Every row comes from one small tree of marks. The marks that hang from a mark follow it in brackets, in alphabetical order. Every link used is in the known rows. Which tree was each row made from?
Known rows
fuso{rufer}: [-37.4  79.5  67.4 -49.7  28.5  35.5 -15.8  -9.5  59.1   6.9  11.3  18.6
  35.0 -32.9   1.1  23.9 -16.5 -60.8  34.4  21.2   6.7  35.3   0.0]
fari{kizup}: [-33.2  58.5  32.4 -13.2   1.3  39.4   0.4 -37.9  67.0  -4.1  28.3  13.1
  13.7 -43.8 -18.6  41.2 -46.8 -64.5  43.3  22.9  -5.7  39.9  22.8]
kepete{fuso kizup lutod tozula{rufer}}: [-29.0  40.8 -27.2 -15.0  37.3  46.1   5.6  -7.7  44.3   2.5  40.0  31.6
  27.6 -21.4 -36.2 -13.8 -48.6 -46.8  48.8  50.8 -14.0  10.3  73.7]
fari{kizup{kepete rufer{fuso{lutod}}}}: [-15.6  28.1  18.3 -27.9  15.5  18.0  13.8  -3.3  50.7 -14.5  39.0 -11.6
   2.4 -35.9 -33.0  21.1 -42.2 -47.6  37.1  -4.0 -10.9  16.3  13.8]
tozula{rufer{fuso}}: [-48.7  50.1  46.8 -41.9  34.3  30.9  -4.5  -7.8  55.7   0.9  12.3   7.8
  32.1 -49.3 -24.3  41.9  -2.5 -83.7  40.0  -4.9   9.6  52.9  14.4]
lomidur{fata{kepete{fuso lutod}}}: [ -2.0  17.9   8.6 -31.2  27.9   5.2  15.1 -26.8  37.6 -49.5  75.7 -21.6
  45.9 -43.7 -28.6  15.3   4.6  24.4  10.1 -44.3 -30.4  46.4  12.8]
lomidur{fata}: [-28.6  55.4  55.9 -36.1  33.6  27.1  -8.8 -35.3  27.2  -7.0  34.0  -2.4
  36.6 -68.5  -9.5  39.6 -12.1 -35.4  24.8 -11.4 -19.7  56.7  -1.5]
fata{kepete{kizup} lomidur}: [-16.3  33.5  -1.9 -31.1  23.4  -2.8  33.9 -12.1  66.5 -30.5  60.4 -48.2
  12.8 -41.4 -16.6  55.5 -34.2 -21.9  50.6  -3.9 -33.0  -7.9  17.9]
lomidur{fata{kepete{kizup lutod}}}: [  6.6  17.8  -4.1 -34.8  35.5  29.3  16.0 -23.5  38.7 -49.8  60.3 -52.0
  33.3 -66.0 -18.0  14.9 -35.4  20.7  41.0 -18.5 -54.2  28.2   6.5]
kizup{kepete{fata fuso}}: [-38.1  53.0  20.7 -17.4   6.5  28.9   5.6 -30.2  40.2 -32.0  50.1  13.4
  24.3  -3.0 -24.5  17.8   9.8 -20.9  13.7 -21.7   0.7  38.2  32.6]
fari{kizup{kepete{fuso}}}: [-38.4  37.0  13.6  -6.4 -20.1  18.4  21.2 -37.0  63.8 -20.7  63.3   5.2
   5.2 -24.6 -32.5  27.3 -12.3 -35.0  26.2   0.1  -7.0  33.0  28.1]
fari{kizup{kepete{tozula} rufer}}: [-40.5  37.9  33.3 -21.4  -9.1  13.9   6.1 -32.4  60.7  23.2  24.3   4.7
 -16.2 -39.8 -35.9  15.6 -37.7 -51.9  62.0  63.5 -13.4  23.9  17.1]
fata{kepete{fuso kizup{rufer}} lomidur}: [-35.3  21.1 -12.9 -44.3  20.9  -4.5  39.3 -14.8  49.5 -11.6  59.1 -33.4
   5.4 -15.5 -23.0  28.6 -18.0 -20.6  36.5   0.4 -20.0 -18.0  48.7]
lomidur{fata{kepete}}: [-18.0  41.4  53.6 -43.3  25.9   3.0  10.4 -32.6  50.9 -29.0  47.0 -34.7
  35.6 -66.3  -7.7  45.7   7.1 -13.7  24.9 -28.8 -27.0  45.2 -29.4]
kizup{rufer{fuso}}: [-41.4  46.3  61.8 -34.7  35.1  30.5  -2.3 -10.0  37.2   7.8  11.5   5.7
  22.3 -44.7 -31.1  48.9 -20.0 -66.6  41.2   0.7   2.8  59.0  21.1]
rufer{fuso{lutod}}: [ -6.8  61.8  38.2  -8.2  56.8  23.1   0.1  12.5  46.3 -32.1  38.2  16.6
  48.1 -38.3 -22.9  53.2 -41.2 -58.7  22.7 -26.1  -6.0  34.2  13.6]
fari{kizup{rufer}}: [-42.3  48.7  41.6 -40.4  -1.2  40.6  -2.2 -42.2  55.2  23.3   8.4   9.0
   0.4 -36.1 -13.9  22.6 -45.4 -69.5  49.8  40.1   0.0  38.2  26.9]
tozula{rufer}: [-46.4  63.6  57.9 -65.9  16.0  23.9  -9.6 -29.7  65.7  19.5   6.2  22.7
  33.7 -35.7   3.1  28.9 -11.6 -78.8  42.7  11.7   6.2  53.0   2.6]
fata{kepete{tozula{rufer}} lomidur}: [-36.8  38.7  18.7 -51.0  26.1 -34.2  18.1  -6.0  79.0   7.3  34.9 -17.0
  14.9 -37.5 -21.4  36.3  -3.2 -50.9  54.8  27.2 -10.2  -8.1   8.1]
kepete{fuso tozula}: [-37.6  66.8  34.3  10.9  30.0  19.4   4.9 -16.4  49.7   2.5  43.8  47.1
  32.3 -24.5 -38.4  42.6 -23.5 -58.9  28.4  30.9  -0.3  34.4  42.2]
rufer{fuso}: [-31.2  55.3  51.4  -5.8  36.6  28.0   0.0  -4.4  47.1 -20.2  31.2   4.9
  36.8 -52.7 -35.2  67.3 -17.4 -61.9  36.7 -13.9  -2.2  59.3  16.0]
kizup{kepete{fuso lutod tozula} rufer}: [-18.1  24.3  17.9 -26.4  13.3   0.7   6.8 -14.9  36.3   5.1  47.6  25.7
  16.8 -14.1 -43.6   0.0 -21.6  -6.7  42.5  26.9 -15.7  44.3  39.5]
fata{kepete{tozula} lomidur}: [-21.2  42.9  23.0 -16.6  27.5 -35.0  21.3  -4.7  71.9 -14.9  53.6 -18.2
  17.7 -40.5 -34.1  61.4 -19.7 -30.7  52.9  19.3 -19.3  -0.6  12.4]
fata{kepete{lutod} lomidur}: [  8.4  21.9   4.5 -44.5  21.0 -28.2  15.7  -9.2  64.9 -39.9  61.7 -31.8
  30.1 -33.5 -21.4  43.1 -26.3   9.6  46.3 -24.3 -27.5  27.2  13.8]
fari{kizup{kepete}}: [-28.2  42.7  33.4 -21.1 -20.3  17.7  11.7 -39.7  72.0 -14.3  42.7  -9.1
   1.8 -43.3 -22.0  37.8 -28.1 -41.6  46.0  11.5 -15.6  41.8   1.0]
fata{kepete lomidur}: [-17.1  39.9  30.5 -42.9  17.5 -29.9  22.5 -16.0  72.1 -26.2  52.9 -32.5
  24.4 -36.5 -13.2  64.2  -8.5 -22.0  41.5 -18.5 -16.8  17.5   0.5]
lomidur{fata{kepete{fuso kizup}}}: [-28.4  30.4   2.7 -17.9  30.8  27.6  29.7 -29.9  38.9 -40.4  72.7 -38.3
  29.6 -52.1 -21.4  25.3  -1.8  -6.3  14.3 -24.1 -35.8  11.2  18.3]

Write each row's tree
[-20.9  20.4  13.8 -25.2  29.6   3.7  -2.1   9.9  52.5 -11.9  35.3  -0.7
  22.8 -49.5 -52.6  15.6 -13.1 -34.1  62.8  14.7 -15.6  48.1  19.7]
kizup{kepete{lutod tozula{rufer{fuso}}}}
[-49.1  51.1  18.3 -26.3 -10.2  29.2   9.0 -20.5  67.5 -12.8  51.5   4.4
   5.4 -19.1 -24.4  -0.9  -1.4 -38.5  24.5  18.5   4.7   9.1  23.7]
fari{kizup{kepete{fuso{rufer}}}}
[-24.1  58.3  33.5 -43.7  51.8  25.1  -3.3  10.4  54.1 -11.3  20.3  19.7
  44.9 -34.9 -12.7  27.3 -25.5 -81.1  28.2 -18.1   2.1  28.3  10.3]
tozula{rufer{fuso{lutod}}}
[-16.2  47.0  24.1 -25.2  56.4  -4.5  15.7  23.9  77.4 -21.1  33.6  -1.8
  36.7 -35.6 -29.6  30.1 -17.2 -65.4  38.0   1.8  -6.8  -1.3  -2.1]
fata{kepete{tozula{rufer{fuso{lutod}}}}}
[-48.6  41.7  29.5 -44.2   3.4  31.0   2.0 -37.4  31.0  -3.7  31.8  13.3
  11.5   4.0 -20.4  -1.2   9.6 -24.6  19.0  -8.3   5.8  36.7  37.3]
kizup{kepete{fata fuso} rufer}
[-39.4  47.4  49.5 -59.8   4.7  29.8  -8.0 -35.3  37.0   2.8  11.3  -3.6
   6.9 -14.0  -7.0   8.9  -5.2 -31.7  38.8   3.3  -0.8  46.5   9.5]
kizup{kepete{fata} rufer}
[-17.5  19.5  -6.1 -46.0  -9.8  48.2  -6.7 -39.9  39.9 -15.4  22.1 -11.1
  -6.2 -16.2 -26.2 -25.2 -42.9  -3.9  51.0  17.5 -13.8  34.1  40.7]
fari{kizup{kepete{fata lutod} rufer}}
[ -8.1  49.2 -18.7 -13.4  36.8  78.1  -9.1 -19.3  27.6 -37.1  29.3  -0.4
  29.0 -23.8 -18.0  -2.0 -66.7 -16.1  47.7   9.0 -25.2  26.8  62.2]
kepete{fata kizup lutod}
[-52.4  59.6 -34.6 -21.0  47.6  58.6   2.7   2.8  21.9 -22.4  43.4  -1.7
  15.0  -4.2 -24.6 -14.1 -25.2 -32.0  24.7  20.1  -0.5 -43.7  90.4]
kepete{fata{lomidur} fuso{rufer} kizup}
[-21.5  56.7   5.5 -31.4  40.4  44.9  13.4 -10.7  31.8   0.7  40.3  26.0
  30.1  -3.9  -3.8   4.0 -59.9 -52.7  18.1  10.1 -13.7  -1.6  51.9]
kepete{fuso{lutod} kizup{rufer}}
[-29.5  42.6   9.7 -35.7  13.4   1.2   3.0 -20.8  38.4 -26.3  46.0 -19.4
  10.6 -22.5 -18.8  32.0  -5.9 -12.9  38.3 -16.6 -11.8  16.8  27.2]
kizup{kepete{fata{lomidur}}}
[-38.4  34.6  41.4 -49.2 -21.0  18.8   7.6 -44.1  60.2  12.1  23.7 -10.9
 -10.7 -36.4 -17.5  20.0 -27.1 -45.0  51.5  26.5  -9.5  40.6   4.6]
fari{kizup{kepete rufer}}
[ -3.2  12.6 -23.4 -19.3  35.5  28.6  25.4 -21.3  31.9 -57.0  82.7 -40.1
  36.2 -49.5 -28.9   4.9 -19.8  26.8  21.7 -29.4 -47.1  21.4  31.1]
lomidur{fata{kepete{fuso kizup lutod}}}
[ -0.6  21.5   8.6 -57.8  19.4  27.2  17.8 -20.3  55.3 -17.4  32.4 -34.1
  18.3 -29.9 -11.0  10.9 -50.8  -7.2  56.5   8.1 -32.2  30.2  15.4]
fata{kepete{kizup{rufer} lutod}}
[-46.2  29.0  22.4 -33.9 -22.0  19.5  17.4 -42.5  55.0   5.6  42.8   4.1
  -7.3 -18.2 -29.5  11.2 -13.4 -38.8  31.4  14.8  -2.6  33.0  31.0]
fari{kizup{kepete{fuso} rufer}}
[-32.7  53.8 -22.1 -16.8  40.1  48.2   4.3 -16.6  28.1 -23.4  37.6 -15.6
   9.8 -27.9 -18.7  24.6 -48.9 -32.9  46.6  12.1 -18.7 -12.2  68.4]
kepete{fata{lomidur} kizup}
[  3.2  25.8  19.8 -19.3  41.5  -0.3   4.3 -16.2  41.6 -33.7  53.9 -23.2
  36.8 -67.1 -34.7  20.0 -20.9  12.3  42.2   4.1 -40.2  36.7  -1.1]
lomidur{fata{kepete{lutod tozula}}}
[-14.9  41.8  39.8 -15.8  45.4  -2.6   7.2  19.0  40.8  -3.6  34.0   7.9
  18.3 -33.9 -39.0  30.2 -34.0 -47.6  43.4  12.9 -11.9  19.2   9.7]
kizup{kepete{tozula} rufer{fuso{lutod}}}
[-20.0  53.8   6.1   3.1  70.5  45.2   6.8  22.4  29.0   0.7  24.6  11.7
  20.2 -39.8 -39.1  24.5 -76.3 -68.9  50.6  41.0 -20.8  -9.9  48.6]
kepete{kizup{rufer{fuso{lutod}}} tozula}
[-17.0  48.4  -5.3  -9.5  30.8  53.5  -9.8 -25.7  29.2 -37.4  41.9  31.6
  43.1  -0.8 -28.3  -0.2 -25.7 -11.2  17.5 -13.8  -0.2  43.5  69.1]
kepete{fata fuso lutod}
[-11.6  16.7  15.8 -52.5 -17.2  21.9   2.2 -37.5  52.9  -0.9  31.5 -10.2
  -3.5 -33.5 -23.2  -1.2 -43.5 -11.8  58.5  20.8 -20.7  48.5  19.7]
fari{kizup{kepete{lutod} rufer}}
[  7.0  21.2 -35.4  -6.8  39.6  -7.2  26.8   7.0  56.3 -35.7  66.6 -37.4
  15.1 -42.7 -40.9  30.7 -62.0   4.9  69.4  28.2 -46.3 -18.4  46.5]
fata{kepete{kizup lutod tozula} lomidur}
[-40.7  55.0  13.6  10.0  18.4  25.0   5.0 -20.4  39.8 -21.2  49.7  26.3
  17.2  -5.9 -41.7  14.5  -0.6 -27.9  24.6  15.3  -1.9  20.2  44.5]
kizup{kepete{fata fuso tozula}}
[-17.6  43.5  22.9 -44.4  12.2  15.6  -1.2  -2.8  48.9 -25.1  54.9  11.5
  34.7  -9.5 -21.8  -8.5  -1.6  -0.2  24.2  -7.6  -5.2  40.1  21.3]
kizup{kepete{fuso{rufer} lutod}}
[ -4.5  54.7 -11.8  13.0  46.6  13.8  34.4   8.1  66.1 -37.4  70.5   7.2
  34.8 -10.7 -26.5  24.6 -51.0 -33.3  22.5  15.4 -27.6 -30.0  34.1]
fata{kepete{fuso{lutod} kizup tozula}}
[-19.4  34.2  20.9 -32.9  33.0  28.5  22.0 -28.7  43.9 -34.7  53.3 -53.3
  24.8 -69.2 -10.1  36.3 -17.2 -12.4  34.9 -14.0 -43.9  20.6  -7.5]
lomidur{fata{kepete{kizup}}}
[ -2.0  16.4 -15.3 -30.1  19.6 -27.8  26.5  -9.9  58.4 -45.7  82.0 -18.0
  34.7 -15.5 -32.3  33.6 -11.1  14.9  26.2 -35.1 -20.4  16.6  40.1]
fata{kepete{fuso lutod} lomidur}
[-42.5  51.4  -9.3 -11.7  32.5  21.9   3.0 -20.8  28.3 -23.4  50.2  17.4
  25.9  -4.8 -30.5  25.3  -9.3 -30.2  16.4 -11.8   4.8   5.9  74.3]
kepete{fata{lomidur} fuso}
[-23.0  79.6   3.3 -25.3  52.2  54.6   5.6  12.0  44.1 -19.4  46.4  26.2
  41.0  -2.0  -2.2  -8.0 -48.8 -51.0  12.5  15.2  -6.3 -22.7  44.3]
kepete{fuso{lutod rufer} kizup}
[  5.6  22.2  29.0 -46.8  29.8   5.0   3.8 -28.2  44.2 -43.0  55.6 -36.6
  43.4 -60.9 -13.6  24.8 -11.1  18.0  30.1 -35.8 -36.8  55.7 -13.0]
lomidur{fata{kepete{lutod}}}
[-39.1  62.0   2.6  22.9  37.2  44.2  14.0 -11.1  42.4  -2.6  50.3  29.2
  22.0 -29.4 -39.5  32.5 -47.0 -59.2  38.5  46.4 -15.5   7.7  62.2]
kepete{fuso kizup tozula}
[ -6.0  26.9 -23.2 -11.1  27.9  -2.2  -3.7  -3.3  31.3 -31.1  53.9  -5.6
  11.3 -23.9 -44.7   7.1 -33.4  13.8  56.2  15.9 -24.3   8.9  54.0]
kizup{kepete{fata{lomidur} lutod tozula}}
[-35.5  47.6  18.5 -47.8  26.1 -18.2  19.7   3.2  65.5 -25.0  60.0 -17.1
  28.2 -12.8 -18.5  25.6  17.9 -21.5  17.3 -10.8   1.5 -14.0  22.6]
fata{kepete{fuso{rufer}} lomidur}
[-27.7  33.0 -30.5  10.0  34.5  -9.5  42.7   1.2  57.4 -26.4  77.3 -20.6
  12.1 -26.5 -48.0  42.2 -27.7 -22.6  43.4  22.6 -28.4 -36.1  58.1]
fata{kepete{fuso kizup tozula} lomidur}
[-10.6  54.7  28.4 -24.2  17.1  -3.6  16.6  -9.9  53.9 -28.5  66.7  25.2
  40.8  -5.1  -9.3  27.1 -16.8 -24.5   4.8 -31.3 -11.4  27.9   7.5]
kizup{kepete{fuso{lutod}}}
[-11.3  30.5 -11.6 -37.6  30.3  21.6  16.0  -6.0  74.1 -11.6  33.1 -16.3
  21.7 -39.2 -21.8   1.4 -45.4 -30.9  68.0  41.5 -28.3   6.0  22.3]
fata{kepete{kizup lutod tozula{rufer}}}
[-37.0  60.2  46.3 -45.2  18.4  11.0  13.8  -7.1  74.6 -22.5  45.4   0.2
  36.6 -11.2 -10.1  21.8  18.2 -34.9  14.1  -6.5   8.2  17.9   1.5]
fata{kepete{fuso{rufer}}}
[-20.6  63.3 -30.4  14.2  62.9  11.2   1.8   9.1  25.8 -25.6  56.7  40.6
  33.3   7.3 -36.7   8.3 -43.3 -32.6  13.0  12.7  -1.9 -36.5  84.5]
kepete{fata{lomidur} fuso{lutod} tozula}
[ -3.3  20.2 -22.4  -2.6  32.6 -30.9  26.4   2.8  56.9 -35.6  81.4  -4.3
  28.6 -19.5 -53.9  30.4 -19.8   8.6  37.7   3.8 -21.8  -0.4  53.6]
fata{kepete{fuso lutod tozula} lomidur}
[ -0.6  24.9 -17.1 -13.8  20.5  27.7  29.4 -14.1  59.3 -50.4  72.7 -16.8
  34.3 -18.3 -25.7  19.6 -35.4   3.2  32.8 -16.1 -31.7  21.7  36.8]
fata{kepete{fuso kizup lutod}}
